Each row comes from the steps of one path. Every step used is in the known rows, and no mark comes twice. Write the path behind each row, first mark first.
Known rows:
kizu -> gubep -> sasud -> mefiten -> pupigoz: [-10 -17 -16 -17   2  31 -16  -4  19  -6  25 -31  10  16  15  24  12 -13
  15   9 -12   5 -13 -18   0 -24  -8  18   7 -30  16   4 -10  -6  -6   3
  -5  15  -6  -8  33 -17  -3  11  14 -25  -7 -29   7  32  -8   1 -22 -22
 -18]
sasud -> gubep -> kizu: [-17   6  11  16  24  -9  10   1  13  -6  -2 -16   4  -2  -7  -6   3   1
   1 -11  -6 -13 -14  -7  -2  12  -1  -2  -4  18  -1 -28   1  19  20   0
 -14   0   6 -27  14  -7 -14   2 -18 -23 -11  -6 -10   8   2  -9 -16 -12
  26]
gubep -> sasud -> maguk: [  4 -24  -1  24   2   1  -4 -16 -17 -11   6  24 -14 -14  10  21   0  -5
  26 -13 -12  12  -1  -7  16 -12  -6  -8   0  -5   5 -30  26   2 -25   6
  17   8 -18   5  30  -5 -11   5   4 -18  -8  14  -9 -28   5 -22   1  -9
  17]
gubep -> sasud -> mefiten -> pupigoz -> nale -> lini: [-12 -14 -16 -16 -18  15 -13 -23  23  12 -11 -32   1   6  17  -2  -9   6
  -5  -2 -12  10  -6  -9   1  -1 -20  -1   6  -8  14 -13  13 -20  19  -3
 -29   1  14  11   4  -5  22  18   5  11   3  -1  19  37 -17  16  -7 -10
  -2]
sasud -> maguk -> pupigoz: [ 10   7   4   5   8   0  -3  13  -6   3 -17  38 -15   0 -14   0  12  -9
  -3 -21  14   7  11  -8   6 -14  -3  -3  -5  -9  -6 -13  25  12 -23 -11
  10  -3  -4  14  -4   2  -7  -6   5   5 -25   2 -16 -18  21 -15  20  10
  10]
mefiten -> pupigoz -> maguk -> sasud -> gubep: [ 34  14  12   3   3   3  24   9  22  25 -21   7   5 -17  -8  12   1  29
 -18  13  26  -7 -20  22  19 -11  14   1  14   6 -15   6 -18   7  20   0
 -15 -13  11  21  21 -12  -4 -19 -22  10   3  -5  22  -9  -8  16 -15 -18
  -3]
mefiten -> pupigoz -> maguk -> sasud: [ 49  14   4  -9  14  -2  18   9  -3  31 -16  21  -4 -33  -6   8 -12  29
 -10  24  21  -3  -9   8   6 -12  28  -1   8  -2 -37  17 -10   0  18   7
  -6  -4   1  27  11  -3  -2  -8 -13  15  15  10   8 -26  -4   5 -10  -9
 -28]
sasud -> gubep: [  0  12  26  25   9  -9   5   1   4   6  -8  -1   5   3   0   2  13 -10
  13 -12  11 -13  -6   5  11  23 -12  -3   4   2  10 -22 -16   6   2 -13
  -3 -10  20 -18   8 -15  -8  14   1 -19 -10  -6 -10   0  -9  -3 -15   0
  21]
lini -> nale: [ -9  -4  26  20  11 -24  11   8 -13  -3 -10   2 -12 -24   4 -11   4   6
  12   9  -3   2  -3 -17  -4  27   8  10   2   8 -11  -5 -10 -18  -3 -18
   4  -1  27 -25 -14  10  -6  40  23   5   4  -1 -26  -4 -22 -10  -2  23
  23]
kizu -> gubep -> sasud -> mefiten -> pupigoz -> maguk: [ -2 -11 -30 -18  -2  11  -6 -16   6 -14  12 -10   8  16  12  16   2  -3
   7  20  -8  16 -18  -6  13 -41   3  31  -2 -31   8  10  -7   6   9  11
   3   7  -6  -3  21  -9  -9 -11  12 -17  -2  -8  22  22  -8  11 -26 -33
 -17]
lini -> nale -> pupigoz -> mefiten: [-25  -2  -2  12   1 -18   1  13 -14   4  -1 -20  -9 -10  16 -34 -18  16
  -6  20 -11  23   0  12 -12  40 -12  12  -5  25 -22  26 -41 -25  -7 -17
  17   0   4 -15 -26  16 -25  24  11   2   9  -6  -3  27 -31  19  39  27
  13]
kizu -> gubep -> sasud -> maguk -> lapape: [  3 -30   6  14 -10  -7  -6  -2 -32 -20  41  28  21   8  17  23  18 -28
  38  13 -15  -7  16   3  26 -25   2 -12   2 -13   5  10  -4   1 -47   0
  19  12 -55 -32  27  -1  12 -26  15  -4  -4  12  -5 -27  24 -28 -16 -19
  21]
sasud -> mefiten -> pupigoz -> maguk -> lapape: [ 28   7 -34 -18  10 -16  -1   0 -15   9   4  -3   6   1  19  11   3  -8
  10  20  25   4  -5  19  15 -27  -8   0   9   3 -33  21 -18 -18  15  16
 -10 -18 -11  -4   1  31  10  -7  -3   8  -5  18  30  -3  28   3 -10 -25
 -19]
gubep -> sasud -> maguk -> pupigoz -> nale -> lini: [-16  -9   9   8 -33   6  -4 -19   4  -6 -23  29  -7   6 -17 -21  -9   8
 -13 -20  -7   7  15 -15  11  -5  -7  -1 -15  -1  20 -17  43   9 -19 -21
 -15   0  -3  26 -21 -10  21 -15  11  21 -22  12  -8  -3  -7  -2  16  11
  27]
maguk -> sasud -> mefiten -> pupigoz -> nale -> lini: [ 17   9   3 -30 -17  19  12   1  22  32 -10 -28   0  -7  -1  -7 -10   5
 -30   5  -5  -9  10  17 -15  11  -4   1   0   7 -11   6  10 -14  35 -10
 -30  10  28  22  -5  11  45   2  -9  29  11  -8  18  22   3  13   8  -1
 -21]
pupigoz -> mefiten -> sasud -> maguk: [  1  -3 -21  13  -5  -2   3  -8  -9 -22   4  -3 -11  -1   3  19   5 -12
   2 -11  -1   7   9  22 -15  -8   0 -30  -3  10   9   0   6 -14 -23  31
  36  -6 -16   1  -4  17  13  -3 -16  -5  16  17  11 -10  35 -11  13  -1
 -10]
maguk -> sasud -> mefiten: [ 19   8  11 -13  -5  12   6   7  -3  18  20   2 -16  -7   8  18 -11 -13
   5 -18  -6  -2   3  18 -27   0  -3  20  -4   4  -8   1  14   3  19   0
 -13  24  19   6  28  17  16   2  -3 -16   4 -24   2 -11  30 -22  14  -3
 -24]
sasud -> maguk: [ 15  -6  -5  15  15 -11   9   1 -21   4  -3  24  -8 -16  -1   7  14 -19
  20  -8  -6   2  13   3   4  -6  -3 -14   2   2 -10 -23  16   6 -14   1
  25  -3  -6   5   5   6  -7  13  -1  -4  -6  24 -15 -25  19 -19   0  -3
  13]
maguk -> lapape: [ 22   8  17  10  15 -28  -5  10 -41  13  14  18   9 -10   9   8  -1 -20
  26   8  16 -18   9  -4   5  12  -1 -19   6   5 -18  11 -27 -15 -10  -3
  -1 -12 -19 -27  -1  11   6  12  11   5   3  15  -8 -29  12 -17  -9   4
   1]
mefiten -> pupigoz -> nale: [ 26   2  -7  -7  18   1   2  -7   0  27 -15 -16   3 -35   7  -7 -10  -4
   5   9  16 -18   4 -12  14  24  -8 -25  13 -15  -5   5 -15 -11  17   2
 -11 -30  22   5  -9  -2  -2  36 -12  18  10  12 -17  18 -35  25  -5   9
  -2]
lini -> nale -> pupigoz -> maguk: [-11 -10  -2  10   4 -34   5  16 -12   5 -15  12  -2 -10   3 -33  -5  26
  -2  38 -11  21  -8   2   2  25   9  26   6  22 -29  16 -23  -1  14 -24
  17   5  13  -2 -27  16 -35  17  19  21   5  13  -7  -7 -31   7  11  22
  16]
pupigoz -> nale -> lini: [  0   9  18   7   2 -22  20 -10 -16  13 -19  -4  11  -6 -15 -27 -12 -15
   0   9  -3  -9  19  -6  -9  32  -1  -8 -13   9   3 -15  -1   1  17 -24
  -6 -10  23 -11 -40   1  18  20  16  24   9  30 -15   3 -16   8 -13  14
  16]
mefiten -> sasud: [  6  -2   7   1   7  -8  -9   5  -3  -3   6  -3  -1  -2  -8  18  17   3
  12   0   8 -13 -10 -10 -24  14  18 -20  15   2   9  -8  -4 -16  -1  12
  15  -1   6 -10  -2  -7   4  20  -2  -1  23   5 -12 -27   2 -19 -15  18
 -19]
mefiten -> sasud -> maguk: [  6 -19  -2   4   1  -4  -8   3   2 -14   6  12  -5  -7 -12  24  29  -9
   9  -8  -6  -4   2   5  -9  -8   9 -30  13   3   4 -13  18  -7 -15  21
  35   2 -13   3  11   8   8   7 -12   2  16  22  -8 -40  29 -25  -6  11
  -8]
sasud -> maguk -> pupigoz -> mefiten: [  0  24 -13   3  -1   2   7   3 -17 -10 -16  22 -27   2  -8  -4 -10 -14
  -8 -26  15  19  19  11   1 -19 -12   1 -24  -1 -10   4   8   0 -30   0
  21 -13 -13  12 -22  12  -7 -14   3  -2 -28  -2  -1   7  24   4  38  -2
   6]

Write each row's path:
[ -6 -21 -20 -23 -10  37  -9 -25  19  -7  24 -43  13   8  25   2   2 -18
   8   4 -15 -10   1  -9  10  -3 -15   9   8 -35  23  15  -3  -2   8   0
 -14  -1   6  -8  15  -8   8  12   7   0   6 -26   9  47 -25  23 -11 -13
  -9]
kizu -> gubep -> sasud -> mefiten -> pupigoz -> nale
[-15   0 -17  -8  -4   0 -23   8  -1   1   8 -26   3  23   7  -1  -6   8
  -7   8  -6   9  -3  19 -29  21  -2 -15   7   9   2  24 -31 -20  -1  17
  25  -2 -17   2 -15   3 -13  16  -5  -4  26  -6  11   0  -8  13  29  20
 -25]
nale -> pupigoz -> mefiten -> sasud
[ 28   6  -3 -26   0  23  -4  12  22  32   7 -14 -13 -16   7  19  -2   1
  -7  -2   8  -4 -10  12 -14 -12   1   9   8  -6 -22   7  -2 -13  22   7
 -20  10  17  24  37  10  14   5 -14  -4   1 -26  11   5  14  -3   6 -11
 -36]
maguk -> sasud -> mefiten -> pupigoz
[ -8 -13  19  14  -1   1  -2  -5 -16 -13  23   7  12   8   5  13   0 -10
  30   9 -16  -4  -4 -29   5   1   4  12  -2 -25  19  -4  -9   6 -17  -8
  10  16 -10 -28  16 -27 -10  10  26 -25   6  -5 -22  -3 -18  -7 -22  -4
   2]
kizu -> gubep -> sasud
[-33   6  -7  13   5  -2   2  -1  20 -37   9 -40   1  14   1   0   0  12
 -17 -15  -9  -6 -14   9 -20   2   4 -19  -2  27  14  -7  -7  -3   5  31
  -4   0  -8 -29   0   3   1 -12 -38 -28  11 -16  25  20  13   0  -5 -10
  -2]
pupigoz -> mefiten -> sasud -> gubep -> kizu
[-16  15   6  22 -11   2   4  -5  10 -27   1 -32   2  13   2  15   9  -2
  -3 -11   8  -5 -12  24  -9  14 -10 -17   5  16  25   2 -25 -15  -5  19
  11 -15   3 -14  -9  -5   4   2 -16 -14  14  -7  25  14   3  10  -1   3
  -2]
pupigoz -> mefiten -> sasud -> gubep
[-11 -19   2  -2 -23  23  -2 -14   1 -23  11  18  -1   9  -8  -9   0 -18
   2 -15  -9  -5  22 -17  22  -7  -5   6  -8 -34  33   8  30  25 -31 -19
   2   0 -13   3  -1 -11  -1 -25  20  10 -11  -6 -21   9  -8   6   5   5
  23]
kizu -> gubep -> sasud -> maguk -> pupigoz -> nale
[-42  17  -1   1  -1  19 -14  11  33 -40  -1 -30  -5  26 -20  -3   2  24
 -37 -29   9  -4 -12  -1 -19  -8   4  -5 -11  16  20   9   2  -2  -4  20
 -13  -1  -5 -15 -10  -6   1 -29 -29 -17  -9 -32  23  26  17  10  15   7
 -10]
maguk -> pupigoz -> mefiten -> sasud -> gubep -> kizu
[ -8  22  23  -4  -9 -11   5   0   1  17 -30   5   3   7 -28 -34  -4  -4
 -20  -8  14  -6  15 -22 -11  22  -1  -2 -17  -3   8  -3   6   6   8 -33
 -23 -10  22   8 -55  -5  17   0  22  31  -4  13 -19  12 -16  15   3  31
   8]
maguk -> pupigoz -> nale -> lini
[ 21   4   6 -10   6 -12   6  15  -7  31   0  28   3 -10  -3 -15 -21  22
 -10  28  -4   8  -9  22  -7   9  17  22   5  17 -35  14 -12  17  20  -7
   7  23  -4  21   9   6 -20 -14  -7  11  12   2   5 -40  -3   3  13   6
 -14]
nale -> pupigoz -> maguk -> sasud
[ -5   1   4  -6  10  -7  11  16  27  15   7   4  14   2  -1 -18 -15  45
 -28  19 -18   1 -15  24  -2   5  13  26   7  29 -24   2   4  38  38   0
 -18  25 -12   5  27  -2 -21 -38 -31  -2  -4 -19  19 -18  -2   2   9  -7
  13]
nale -> pupigoz -> maguk -> sasud -> gubep -> kizu
[  5   4   4  -6   5  -7  12  -7   9  33 -30 -26  14 -13  -9 -23   1   0
 -12  15   9 -10   5 -15   2  20  -3 -25   1  -6  -5   0 -13 -12  18 -20
  -8 -27  22   8 -32 -12  14  29   2  33  12  24  -7  12 -33  22 -18   2
   3]
mefiten -> pupigoz -> nale -> lini
[ 14   9  16   7 -10  -4  12  17  13  28  -2  20  13   3  -2  -8  -5  29
 -19  21   0   0 -18  39   7  11   2  22  13  19 -16  11 -19  26  22 -12
  -5  12  -3  17  16  -4 -19 -24 -11   7   0 -12  19 -21 -10  11  12   0
   3]
nale -> pupigoz -> maguk -> sasud -> gubep
[-28   0 -10   7 -19  18  -2  -6 -12 -30  15  15  -6  21  -2   3  -8 -16
  -3 -14  -8  19  12  -6   8 -31  -4  16 -26 -23  17  11   9   9 -46  -1
  17   8 -36  -5  -2  -9  -7 -31  18 -18 -21 -18   1  24  12   5  21 -12
   7]
kizu -> gubep -> sasud -> maguk -> pupigoz -> mefiten
[ 17   8   4  -5  19  -1  21  12  39  14  -8  -9   1 -23  -7   2  -8  36
 -24  16   9  -5 -23  16  13 -20  22   6   9  18 -26  -1   2  24  32  11
 -30   3  -2   2  32  -5  -6 -29 -44   0  -4 -12  20  -4   2  10 -18 -32
  -7]
mefiten -> pupigoz -> maguk -> sasud -> gubep -> kizu
[ -7 -10 -10   1   1  11 -22 -18 -10  -6  21  -2 -13  11  24  20 -11  -9
  27 -21 -14  13 -10  -6  -7  -9 -16  20  -1  -6  16 -18  14  -4   0   5
 -12  14   6  -3  31   2   0  14  11 -38  -7 -13   6   3   4 -17   0  -6
  -1]
gubep -> sasud -> mefiten
[ 12   5   0   0   2  10   1  -4  -8   0 -21  28 -15 -13 -13 -16  -4 -15
 -10 -28  10 -10  25  -2  13   6  -8 -10  -6 -10   4  -2  29  14 -12 -18
   0 -16   8  19 -22  16   5  -8   2  24 -17   9 -20  -5   1   5  23  19
  20]
sasud -> maguk -> pupigoz -> nale
[  8  -7 -34 -11   0   7 -14 -21   4  -6  -4  -3  -9  -3  22  19  -6  11
  12   2   4  24 -24   0  15 -30  -7  20   4 -10  -1  -4  10  -8  13  22
 -12  -1   1  24  27   5 -11   6  -1 -20  -5   1  23   8  -9   6  -7 -29
 -20]
gubep -> sasud -> mefiten -> pupigoz -> maguk
[  8  19  11  -5   6   5  -6  -7 -11   9 -17  11  -7  -9 -14 -23 -14  -8
  -5 -22  22 -22  13 -18   5  21  -6  -1  -5 -15   8  10   4   5   5 -18
 -15 -19  22   7 -36   0  -3  15  12  14  -9  -2 -26   7 -17  13  11  30
   2]
maguk -> pupigoz -> nale
[ 33  13   3   8  11 -44   6   2 -53   1   8  32  11 -13   5   1  -6  -9
  23  23  22  -7   7   7  17  -1  10  -3   1  11 -24  13 -20  -1  -3   5
   5 -17 -18 -21 -14  21   3  -8  12  11   4  41   5 -37  20 -11 -20  -5
   6]
pupigoz -> maguk -> lapape
[ -7 -26   3  15  -3   0   2 -10 -12 -18  24  19   5   2   5  14  10 -22
  29   4 -21   4  10 -11  14 -19   1   2  -2 -21  18 -13  14  11 -35  -4
  25  14 -26 -16  25 -12 -10  -6  15 -15  -3   6 -18 -14   5 -18 -18 -16
  17]
kizu -> gubep -> sasud -> maguk
[-16  -4   6  -7 -32   5  -5   5  23  -8 -23   9  -1  14 -34 -16  22   4
 -26 -17   1  -4  22  -5 -13   1   7 -21  -5  10  20  -4  39  -1  -7  -9
   3  -3   4  25 -43   2  37 -16   2  45  -2  24  -5 -13  17  -8   6  33
   2]
mefiten -> sasud -> maguk -> pupigoz -> nale -> lini
[-18 -17  -4  -5  -8  11  -9 -15  -8 -17  35 -17   6  23  18  17   6 -24
  25  -4 -28   0  -4 -14  -9 -14  -4  27 -10 -22  27  -5   3   6  -7  -5
  -2  26  -2 -21  26  -8   0   6  25 -32  -2 -22   0  24   1 -12 -13 -16
  -1]
kizu -> gubep -> sasud -> mefiten
[ -2   4 -14 -21 -10   6   5 -10  17  26 -19 -37   6   4   1 -16   5 -12
 -16   5  -1   1   7   4  -9   9 -18  -5  -4  -4   4  -5   2 -14  28 -11
 -18  -7  33  10 -21   7  29  21  -1  25   5  12  12  36 -13  21  -6  -5
  -2]
sasud -> mefiten -> pupigoz -> nale -> lini
[  6   3 -11  -1  16 -26  -5   4 -18  20  -5  15  12   0  -3 -19  -9   9
   5  26  -1  14  -9   8  -2  10   7  13   9   9 -25   0 -17  15  13  -6
  20  -3  -3  11 -13   2 -38   7   7   2   7  19  -1 -24 -19  14   3   5
   0]
nale -> pupigoz -> maguk
[-18 -14   6   4  -7  20  -9   6   0 -18  10  34   0  13 -12  13   9 -12
   6 -10  -9  10   8 -26  14 -28   5  14 -13 -26  20  -1  25  17 -39 -14
  12  14 -30  -4  12 -21  -8 -24  21  -7 -21 -13 -21   0   3 -14   4  -4
  14]
kizu -> gubep -> sasud -> maguk -> pupigoz
[-14  26   1  -5 -10  13 -16  13  -2 -21 -10 -10 -14  16 -15   5  -5   8
 -17 -20  24   4   1  -6 -27  -1   7 -13  -9   2  13  24 -13 -17 -19  17
   4 -10  -5   5 -31  -1   6  -4   0  -4   7 -14   6   6  13   5  20  22
 -30]
maguk -> pupigoz -> mefiten -> sasud
[-27  -7  11   6  11  -4 -11   5  29 -24   9 -27  11   4  -9   7  21  19
  -3 -10 -12 -20 -20  -9 -13   7  13 -16  13  18  18 -19   7   8  16  21
  -5   6   3 -24  15  -9   4  -5 -30 -17   8 -12   3  -6  10 -14 -21   7
   4]
mefiten -> sasud -> gubep -> kizu
